Each row was made from one small tree. The marks that hang from a mark follow it in brackets, in alphabetical order. Every link used is in the known rows. Write each row's tree.
Known rows
S{Q{Y{P{A}}}}: [ 20.8   9.3   8.7 -36.0  18.7  -4.9  -3.8 -23.3  15.7  -2.8   2.7 -32.0
   9.1 -19.8  -2.1  -6.3 -11.4]
P{A{M Q} S Y}: [  7.4  35.0  46.9 -21.4  35.7 -37.7 -14.7  -4.8  49.9  -5.7  -1.1 -37.8
 -26.0  -6.1 -26.5  -0.7 -21.0]
Q{Y}: [ 25.3  11.6  17.6 -40.6  26.7  -2.7  -3.9 -17.0  23.5  -6.3   6.1 -44.4
  25.9 -15.2   0.2   1.2 -26.7]
M{A}: [ 17.6  17.0  34.8 -27.2  23.8  -3.4 -10.4  11.2  31.8 -17.3   0.6 -35.6
  23.8 -14.9   0.5  18.5 -12.6]
A{M Q}: [ 19.7  41.1  42.5 -15.0  26.5 -12.8 -19.2  13.6  23.1   6.7 -13.1 -54.1
   6.8   1.3   1.4  25.0 -18.0]
K{S{Q}}: [ 30.4   6.8  14.3 -24.6  38.5  19.7   3.7  11.8  11.3  -9.4   8.6 -37.2
   8.6  -8.6 -12.0  -7.0  12.8]
A{P Q{Y}}: [ 26.5  40.5  34.9 -13.8  39.2 -13.8 -15.5  22.6  44.1   9.5   0.0 -57.4
  13.1   1.5   6.6   7.1 -39.4]
P{A{Q}}: [ 21.1  20.3  34.1 -23.6  20.9 -12.5  -4.2   3.2  35.7   0.6   3.4 -42.7
  -8.1 -11.5   3.7  12.7 -13.5]
S{Q}: [ 28.5  15.9  13.5 -33.1  17.2  13.9 -10.9 -18.2  10.7  -8.0   7.3 -40.7
   0.1 -18.9   0.4   2.1   7.2]
P{Y}: [ 21.4  30.1  22.2 -43.5  17.0   1.4 -17.7 -21.3  34.6 -21.7   3.1 -34.5
  13.4 -10.2 -15.7  -6.5 -28.2]
A{M{S{Q}} P{Y}}: [ -7.8  68.9  35.0  -2.5  52.2 -11.0 -23.5  22.6  38.6  10.4  -8.1 -44.2
  13.8  -7.7 -13.4   8.7 -27.3]
S{P{A{M}} Q}: [ 19.3  28.5   8.6  -9.6  31.9   4.3 -13.8 -37.3   6.3  22.4  -1.3 -55.9
 -16.3   0.6   3.7  -2.0   1.5]
Q{Y{P{A{M}}}}: [ 14.0  16.1  19.0 -36.2  23.9 -24.8  -4.4 -16.5  29.6  -4.0  -5.1 -31.2
  29.9 -15.4  -2.4   2.2 -33.7]
Q{Y{P{A{M} S}}}: [ 15.2  11.2  22.0 -37.1  27.4 -31.2  -6.1 -16.0  33.9  -7.4  -0.8 -32.9
  19.2 -19.6  -6.7   1.7 -26.2]
S{P{A{M}} Q{Y}}: [ 16.5  23.8   5.1 -11.7  38.3  -1.5  -6.7 -42.2   6.0  28.2  -1.9 -56.6
  -8.2   2.1   1.7 -10.1 -12.1]
K{S{P Q}}: [ 33.4  10.3   5.6 -17.6  41.5  23.0  -2.1  -2.2   6.4   5.7   6.9 -50.8
  -0.9   2.1  -7.5 -12.2   8.8]
S{P{A{M} Y} Q}: [ 13.8  36.7   8.2 -14.0  31.6   1.3 -16.2 -45.4  13.3  18.0  -4.2 -49.4
 -17.5   4.9  -8.8 -14.7 -13.0]

Write each row's tree
[ 13.1  32.1  38.6 -16.7  40.2 -13.6 -18.5  16.6  47.5 -16.8   3.0 -35.0
  12.4 -10.9 -11.8   5.3 -16.8]	M{A{P{S{Q} Y}}}
[ 15.9  24.0  37.2 -15.1  43.1 -14.3 -13.3  19.2  42.3 -10.6   4.6 -39.4
  16.8 -13.6  -3.9  10.3 -12.7]	M{A{P{S{Q{Y}}}}}
[ 31.1   6.7   3.0 -19.5  46.2  19.4   2.3  -5.8   5.5   9.0   6.7 -51.5
   5.2   3.4  -8.8 -17.8  -0.7]	K{S{P Q{Y}}}
[ 15.6  32.5  43.4 -10.8  39.1 -17.0 -12.1  34.7  46.0   0.2  -3.8 -45.2
  23.4  -1.8   3.1  15.6 -35.3]	M{A{P Q{Y}}}
[  9.2  66.8  38.6  -9.6  48.8 -15.5 -27.5   4.1  41.5  -3.1 -10.4 -43.6
  28.5   5.0 -12.8   7.5 -31.5]	A{M P{Y}}
[ 22.3  33.1  17.3 -21.8  24.5  -4.6 -17.8 -29.6  32.5  12.2  -0.3 -56.1
 -15.1   7.0  -2.9  -8.4 -31.9]	S{P{A{Q} Y}}
[ 22.6  14.8   0.1 -18.9  32.0   4.1  -5.2 -44.1   8.4  23.5   5.0 -55.6
 -12.4  -2.7   4.1 -14.2 -11.4]	S{P{A} Q{Y}}
[ 24.3  10.4   6.9 -38.4  16.5  -0.3  -7.1 -23.1  12.8  -5.7   2.2 -33.8
  13.0 -20.0  -1.2  -6.0 -12.0]	S{Q{Y{P}}}
[ 28.5  14.4  28.4 -35.3  16.4 -19.7 -12.5   4.5  34.7  -2.8  -1.1 -46.6
   2.9 -12.1   1.2   6.7 -31.1]	A{Q{Y{P{S}}}}
[ 11.8  71.2  48.3  -0.8  45.5 -22.5 -29.1  24.3  45.9   9.5 -16.0 -52.4
  12.4  14.0  -8.6  11.2 -41.5]	A{M P{Y} Q}
[ 14.8  18.1  29.4 -32.0  19.5 -34.9 -16.8  -8.2  40.3 -15.9  -3.0 -27.1
   4.7 -24.0  -7.1  13.4  -6.6]	Y{P{A{M} S}}
[ 17.2  27.6  41.9 -14.9  40.4 -14.5 -17.2  24.8  47.4 -16.0   4.9 -40.2
  17.9 -13.1  -2.3  17.3 -11.3]	M{A{P{S}}}
[ 27.7  17.6  26.2 -35.2  13.7 -15.3 -11.7   4.3  31.6   0.2  -4.0 -46.1
  11.6  -9.1   4.5   7.7 -35.9]	A{Q{Y{P}}}
[ 26.8  30.4  27.0 -19.5  44.4  -8.9 -18.5   2.1  39.0  -7.0  12.2 -48.5
   1.8 -15.6  -3.5   1.2  -5.2]	A{P{S{Q{Y}}}}
[ 14.3  19.1  32.8 -36.9  30.0 -24.6 -11.1 -21.7  51.0 -21.2  12.6 -29.9
 -20.9 -19.6 -26.0 -10.3 -13.1]	P{A S Y}
[ -0.9  32.1  39.5 -12.1  36.4 -24.1  -0.6  17.4  33.8  18.1  -5.0 -45.7
  -1.9 -11.6  -0.4  18.0 -25.7]	P{A{M{S} Q{Y}}}
[ 20.7   8.2  19.6 -37.1  12.6 -25.3 -13.4 -14.0  36.4 -17.9   4.1 -24.8
  -7.3 -29.0  -6.0   4.3   1.5]	Y{P{A S{Q}}}
